Known rows, with every step that occurs:
t-k-a: [-14 -15 -20   7   4   3  10  -9  -2 -18   7  26  -5 -17  11  20 -13   5
 -10 -20   6  17 -11   0  -1  -9 -28 -10  -2 -13 -12   1  -2 -20  15  -3
 -19 -13  -7   2  -5 -23   0   6  -5 -13  -4  23  21  -9  18 -17  -4   6]
m-n-x-k-a: [-20 -14 -19  10  26   3  -2 -18  18  20   9  12  -8 -24   5   3   3  -5
  -7  -4 -12  39   6  -5  -2  -4 -25 -11   0  10  -7  -1 -17  -4  28  17
 -13   9  -1 -20  -3 -37 -22  11  15 -43 -18 -20  -8 -19   5 -19  -8  14]
k-x-n-m: [ -8  -5  -4  -6  19  19 -16 -13  16  27  -7  -2  -7 -23  -1   3  16   4
 -10  -7   9  20  -3 -19  -9   7   3 -21  25   0 -11  14   0   1  25 -12
   2   9  -5 -11  26 -17  -8  -4 -10 -38  -5 -12  -9  13   0 -26   6 -12]
k-y: [ -5  -5   2  16  -2  13  -7  -9   6 -18 -12   7   4 -20   1  12   8  18
 -12   7  -8   9  -2 -18 -12   4   1  -3  -9 -20 -17  17  -1 -13  20   3
  -3 -26   6   2 -21   3   6  14   6 -17   2  14  -3 -12  -3  -9   9  -7]
x-n-m: [  0   4  -8   6  17  23 -31 -14  15  19  -1   3  -4 -16   0   3  12  -6
 -17 -10   1  14  -1 -29 -15   1   1 -17  10  -1  -9   9  -1   2  22 -22
   1  14   0  -9  21 -31   0   0  -2 -29  -3  -8  -3  18  11 -23   6 -17]
n-g-k: [-16  -3  -1  12 -12  -6 -21  -8   4   1  14  -8  12 -14  -1 -11  20  -8
 -27  -8  -5   2  23 -36 -20  22   2  -1 -25  -5 -30  16 -20 -12  18  -8
  -7  43  27  -5   6 -20  -3   3  -9   2  -7  11  -6   0  21 -32   9 -19]
g-k-t-n-x: [  4 -17  14  -3  -3  -8  -7  10   7 -26  15 -11  -9  -3  -9  -4  15  -8
  -3  -7 -12  16 -10  -8 -18   8 -15 -11 -30   8 -10   8  -2 -29  21   5
 -22  -3   4 -16  19   0 -31  22   5   0  -6  12  -6 -30  24 -10 -27 -28]
t-n-g: [ -4   9   0  17   5  22 -22  -5  15 -28  16  -4 -12 -12  -7 -10   8  14
 -24  -9   0  -1   8 -25 -14  -3  -1  -7 -28   9 -21  15 -14 -16  27   1
 -23  30   5  -4  -5 -25  -8  12  -4  12  -2  22  -8 -27  31   0  -3 -30]
y-k-x-n: [ -8  -8  -1  -8  14   9 -13 -25  10  13  -3  -9   8   4  -8  12  14  -3
 -31 -10   4  28  12 -40  -4   5  -3   1  12 -19  -7  11  -8  20  25   1
 -10   0  -9   8  -8  -8  -8  -2   0 -22   5   2 -19   2   4 -11   8  15]
m-n-x-k-t: [-10 -15   4  -5  16   3  -4   1  29   3  -3  -4  -6  -8   4   7   1   5
   4 -10 -11  36  -3   1 -10   2 -11   6 -13   2  -2  -9  -4  -7  13  -1
 -10  -3 -12 -15   5  -9 -32  16   7 -30 -14   1  -7 -27   5  -3 -13   2]
g-k-t: [ -4 -25   9  -3  -9 -23  -8   0  -9 -20   2   4   9  -6  15  12   2 -11
 -12 -12 -10   7   4 -15 -16  15 -12   6 -18 -15  -9   9  -2 -15  19 -13
  -4  -2   3  10   8   7  -1   5  -2  -1  -6  28   7  -1  14 -19  -6 -11]
g-k-x: [-13 -22   5  -3  -6 -16   5 -18  -8  -1  -4   3  18 -17   7   1  22  -8
 -16   1  -1  15  13 -14 -12  25   4  -8   2 -16 -29  26  -6  -2  26   1
   5   4  16   1   9   6  -5   3   0 -14  -3   5 -14  -4  -4 -31   4  -8]
m-n-x-k: [-10   0  -8   6  22   9 -12 -13  27  16  -1  -4  -1  -9  -5  -5  16  -4
 -11   1 -14  37   7  -9 -11   0   1  -1 -15  -1 -14  -1 -11  11  17   7
  -4  11   9 -28   0 -31 -28  18  21 -34  -7 -25 -20 -23   7  -5  -5   0]
x-k: [-19   1   2  18  14   7 -15 -30  10 -12  -4   9   7 -10 -10  12   4  -1
 -27  -3  -1  14  20 -20 -10   2   2  -2 -11 -12 -17   2   0  20  33  -5
  -1   3   7   1  -7 -28  -5   2  21 -13  -3   8 -13 -15  13 -10  12   2]
y-k-t-n: [ -2 -16   6  13  10   6 -20  -5   1 -49   7   1  -7   8 -13   9  -6  -2
 -30 -23  -4  15  -4 -22 -10 -13 -23   8 -15  -7 -12   1  -9  -3  34  -2
 -30 -12 -19  19  -9   5  -7   5  13  16   0  37  -7 -29  28  12  -9 -12]
g-n-x-k: [-20  -1  12  14   8  -5  -8  -9  23  -3  14  -2  11 -15 -26   1  22 -12
 -24   0  -4  28  21 -10 -22   5  -6 -17 -32   5 -29   6   5 -12  34   9
 -22   6  16  -9   5 -26 -16  13  20 -14  -6 -10 -25 -15  15 -16  -7 -18]
x-k-t-n-m: [-15  -8   7  15  20  22 -17  -1  12 -28   0  -2 -15 -20 -21   5  -7   7
 -10 -16   4  15  -5 -11 -13 -10 -15 -12   6   8 -14  -5   8  -4  45 -12
 -15   3 -13   3  23 -12 -13  -3   8  -7 -16  12  -8 -22  21  -5  -2 -25]
g-k-a: [-17 -24 -13  10   0 -20  -3 -24 -18  -2  17  21   7 -21  13   8   8 -19
 -24  -6  -9  11  13 -23 -11  10 -27 -11  -4  -8 -19  13 -14 -14  32   0
  -7  13  11   3  -1 -21   7   2   6 -14 -15  10   6   7  12 -33  -1  -2]
n-m: [ -8   4 -13  22  12  13 -25 -11  16   3  -7  14  -2 -23  -2  -3  14  -3
 -27  -2   2   8  -1 -10 -19   0  -1 -16  -1   5 -29  21 -14  -2  17 -16
  -3   1   8 -11  22 -29  12   0   2 -21   3   1   4   5   7 -27  13 -30]
x-n: [  5   0  -2  -4  13  10 -20 -20   6   4   2   5   1  -1  12  16   9  -5
 -18 -12  -2  11   8 -35 -16   3   3  -1  -9 -15   3   5  -2   8  19 -10
   2   5   1   1  -8 -23  -8   7   6 -17   3   3  -2  11  18  -9  -4  -3]
n-t-k-y: [ -6 -14   6  -3 -16  22  20  11  16 -27 -12   0  -4 -12  -9  21  -8  29
   9 -12   7  23 -21  -1  -6   2  -8   6  -8 -38 -16   5  13 -37  -8 -12
 -27 -22  -8  -4  -8   4 -10  18 -10  -6   8  28  17 -23  20   2   3 -10]
m-n: [ 12 -11 -19   5  16  -1 -15 -15   2   7  -8  12   6 -11  31  -7  12  -5
 -15  -7 -20  14  -2 -11 -13  -3   8   7 -12 -15 -18  12 -20   4   9  -3
   8   8  -1  -4 -15 -13  -3  14  12 -20   2 -11  -6  -7   1  -3  -8 -12]
y-k: [-11  -2 -12  25   7   6 -28 -22   8 -20  -1  10  11   5 -13   5  13 -10
 -51  -6  -6  21  17 -31 -14  -4  -9  10 -15 -14 -30  16 -25  14  20  -6
 -16  -4   5  10 -13 -19  12   1  13  -1  13  19  -8  -5  14 -10  19  -1]
t-k-x-n-m: [-10  -6  -4 -14  12  25  -2  -2  15  16 -10  -5  -7 -20  -5   9   3   8
  -3 -19  14  26 -14 -15  -7   3   1 -23  25 -12 -11   1  13  -4  15 -17
  -3   2  -7 -13  31 -14 -11  -1 -15 -32  -4  -9   1   5   9 -22   1  -8]
t-k-x-n-g: [-18  -2   1 -20   0  24   4   2  24   9   5 -15   0 -10   1   7   1  23
  -7 -20  16  21  -2 -24  -2  10   3  -8  -1  -9  -7   4   3 -12   8  -7
 -12  27  -8 -10   2 -14 -23   6 -27 -13  -7   9   0 -10  20 -14  -1   0]

Rows:
[ 16 -17  -8  -6   5   3  -6  -8  20   7  -5   8  -4  -3  24  -9   9  -1
  -1 -10  -6  27  -3  -4  -8   4   0  16 -11 -15 -17  17 -20 -16 -10 -11
 -13  18 -10 -14  -2 -15  -7  21  -1 -13   5   1   7 -12  14   8  -9 -22] | m-n-t
[-13 -15  -2 -12   1   3  22  -2   8 -17  -9   9   8 -15   7  10   2  18
  -6 -12  14  19 -12   9  -4   8   0 -11   1 -21 -21  15   8  -7   9  -4
  -7 -21  -1  -2   2   4 -12   8  -8 -15   7  17   3 -19   5 -14   3  -7] | t-k-x
[ -7 -18   8 -23   3  -6  -2 -19  -9  16   1 -10  15  -9  11   8  19 -11
  -9 -10  -1  19  12 -36 -10  22   7  -9   6 -23  -6   9   3   5  25  -2
   7  17   5   0   5   1 -16   2  -3 -22  -7  -7 -18   8   5 -23  -2   4] | g-k-x-n
[ 10 -18 -10 -16  -2   8  15   8  13  -6  -5   2  -2   0  14  -1  -5   6
   7 -28   0  30 -19   6  -4  -4  -5  13 -13 -33 -19   1  -3 -21 -22 -19
 -21   9 -14 -13  -2  -9 -15  21  -8  -7   8  11  16 -20  27  10 -14 -14] | m-n-t-k
[-22  -6  -4  14  22   8  -4 -20  15 -12  20  15 -18 -20 -21   8   1  -1
 -16  -4   1  26   5  -9  -4 -11 -31 -20  -8  15  -8  -1  -4  -9  45  19
 -30   4   0 -16   0 -38 -27  12  18 -23 -18   1 -10 -32  21 -13  -7   3] | t-n-x-k-a
[-27 -14   4  -6  -6  -8   0  -9   6   6   5  -9  13 -23   2  -9  24   2
 -14   1   3  12  19 -19  -9  29   3  -9  -5  -3 -31  26 -12 -12  20   1
  -4  27  16  -8  10  -4  -9   3 -15  -8  -9   6 -14  -9   4 -35   9 -16] | n-g-k-x
[  6  -7   8  -1   6   6  -8   8  23 -28  11   0 -16  -6  -9   0  11   9
  -5  -9  -3  17 -16   6 -14  -5 -16 -13 -28  18  -1  10  -4 -27  17   5
 -29 -19  -8 -17  11  -7 -26  24   1  -6   1  19   1 -31  18   0 -27 -28] | k-t-n-x
[  9  -5 -15   1  13   1 -14  -3  26  21  -1   3  -3 -11  12 -16  28  -4
 -10   2 -18  28  -6   0 -13   3   5  -5 -23   6 -15  18 -26  -8  -5   6
  -6   1   7 -31   1 -21 -20  29   8 -31   5 -19  -7 -12   0 -10 -18 -18] | m-n-x
[ -1  -8   3   6   9   7 -17   4  25 -30  13  -7 -14   6 -27   2  11  -1
 -22 -13  -7  28  -8 -11 -13  -9 -24  -2 -26  11 -13   6 -14 -17  22   7
 -39 -15 -11  -8   6  -8 -23  18   6  -1   4  22  -7 -33  22   3 -16 -16] | y-k-t-n-x
[-10 -16   9  13 -15   0  -5  -7 -15 -11  -4  -6  16 -20  -1  10  21  -1
 -13   6 -17  10   5 -30 -20  18   0  -1 -10 -30 -22  15  -1 -15  23   4
   2  -6  19   4 -12   9   3  12   8 -13  -1   6 -13  -6   4 -21   8  -8] | g-k-y
[ -4 -11   4 -17  14   9  -3 -19   7  12  -6   2   4  -8  15  16  15   5
 -12  -5   5  19   4 -24  -6   9   7  -9  10 -13   1  10   1   8  22  -3
   1  -3  -8  -3  -5  -6 -14   5  -4 -29   1   1 -14   4   1 -13  -3   3] | k-x-n
[ -8  -9   1   6 -11  20   9   5   0 -28 -13   3   5 -18  -4  21  -5  24
  -1 -11  -3  17 -17  -6 -11  -2  -4  -1  -7 -38 -14   1  12 -19   8  -1
 -10 -32   0   4 -14   7  -3  17  -3 -14   6  18   8 -22  11  -4   7  -4] | t-k-y
[  7 -13  11   1   7   2  -7   2  -2 -46   6   6 -11  -4   6  14  -7   7
  -9 -17  -2   3 -12  -5 -14  -7 -12  -2 -18   0  -2   5   1 -18  30  -4
 -17 -14 -17  11  -4   2 -11  13   6   8  -3  36   2 -28  25  10 -18 -25] | k-t-n
[ -6 -21  -9 -18   2  10  16  -5   7  -1  15  15 -15  -6   7  23 -20   6
   5 -28  15  29 -13  -9   4  -4 -34  -3   7 -21   1  -7   5 -28  -2 -13
 -35   9 -22  -5   1 -27 -15   9 -14 -14  -6  23  29  -3  33  -7 -11   7] | x-n-t-k-a
[-11 -18  -3  12   4  -3 -19  -5  13 -27  -5   5   3   9  -4  14  -3  -2
 -35 -18  -4  20   6 -19 -11  -3 -23  16 -12 -13 -15   7 -15  -1  19 -13
 -19 -15 -15  17 -10   0   6   0   2   2   6  39   7 -10   9  -7   8   0] | y-k-t
[-24  -4  12  21   5  21  -2 -17  10 -15 -11  -1   7 -22 -15  21   0  15
 -14   0  -4  17  10 -23 -11   1   1   1  -3 -23 -15   0   8   2  34   4
  -2 -17   7   5 -23  -5  -8   6  17 -22  -6   7 -19 -22   4  -8  22   6] | x-k-y
[-18 -12  11  -3  -5  -4   1  -7  -2 -11  12 -17   6 -19  -5 -15  23   3
 -16  -4   2   8  11 -24 -11  22   2 -12  -8   0 -33  22  -7 -16  32   8
 -14  34  12  -4  11   2 -17   5 -11   2 -11   8 -19 -24  15 -20  -1 -21] | t-n-g-k-x
[ -7  -9 -11   4  -8  -4 -20  -6   2  11   9 -14  14 -13  17 -22  21 -16
 -15 -11 -21  13  16 -32 -20  18   7   5 -23 -10 -33  12 -24 -11  13  -2
   1  54  17  -7   2 -15  -7   9  -3  -5 -14 -13 -13  -1  17 -21  -3 -17] | m-n-g-k
[ -5  -9  -3  18  15  18 -30   3  11 -31   1  -2 -16  -8 -28  -3   0  -2
 -28 -19   0  14 -10 -20 -13 -14 -23  -5   1   5 -21   6  -7  -7  34 -12
 -27  -1 -17   6  21  -9   0  -4   4   1  -6  21  -3 -18  22  -4   3 -27] | y-k-t-n-m
[ -4 -13   2 -28   8  13  15  -6   5   2  -2  -3   1  -6   6  18   1  13
   1 -21  12  24  -8 -17   0   8   1  -8   8 -30   3  -1  14   0  13  -5
  -4  -7 -10  -2  -1  -1 -22   6 -10 -22   3   5  -1  -8  12  -8  -8   9] | t-k-x-n
[ -1 -27  -5 -28   1   7  33   6  17   2 -15   2   1 -10  16   0   0  15
  16 -18  11  36 -20  17   4   8  -1   4   8 -26 -22  11   2 -20 -15  -7
 -17  -2 -17 -14   5   7 -23  18 -14 -20   6   8   6 -28   9   3  -9  -8] | m-n-t-k-x
[-17 -19   9  -1 -12 -12 -12   9   8 -12   9  -9   5 -11  10   1   1  -1
 -10 -16  -1   8  11 -23 -17  21 -14   4 -25  -3 -14   7 -10 -28  14 -14
 -11  29   2   6  10  -2  -6   4 -19   4 -14  27   9  -4  18 -27   1 -16] | n-g-k-t
[ -9 -20  13 -14 -11  -4 -17   7   7   0  16 -17   0  -4  10   9   1  -4
  -5 -25  -2  12  12 -37 -17  21 -12   5 -16  -7  -1  -4  -3 -21  17 -16
  -9  38  -4   6   8  -5 -17   3 -19  -2 -19  22   4   5  22 -24  -6  -6] | x-n-g-k-t
[  1 -16   9 -28   5   8   7 -13  22  13  -1  -1  -6  -3   5   9   9   9
  -1  -9  17  28   2 -14  -3  14  -1   4  10 -15  -2  14   0 -14   2 -13
 -18   9 -13 -11   7  -9 -19   8 -14 -20   4  12   1  -1  15  -4  -4  -6] | k-x-n-t
[-21 -13 -24  26  14  -2 -16 -29   2 -11  10  24  -1  -7  -6  12  -2  -9
 -45  -9  -1  25  13 -27  -2 -11 -35   2   0  -3 -24  12 -25  -1  31   6
 -24  -3  -5  10 -18 -29  16  -2   8 -13  -3  17   5  -4  13 -20  13  13] | y-k-a
[  1 -12  -1  -8 -11  11  13   5  17 -21  -3  10  -6   1  -1  11  -6  12
  -1 -21  11  23 -12   4  -5   0  -8   7 -17 -30 -18   7   3 -24 -17 -25
 -29  -4  -7 -10   4 -15  -8  13 -10   4  13  33  23 -15  31  -1  -3 -16] | n-t-k
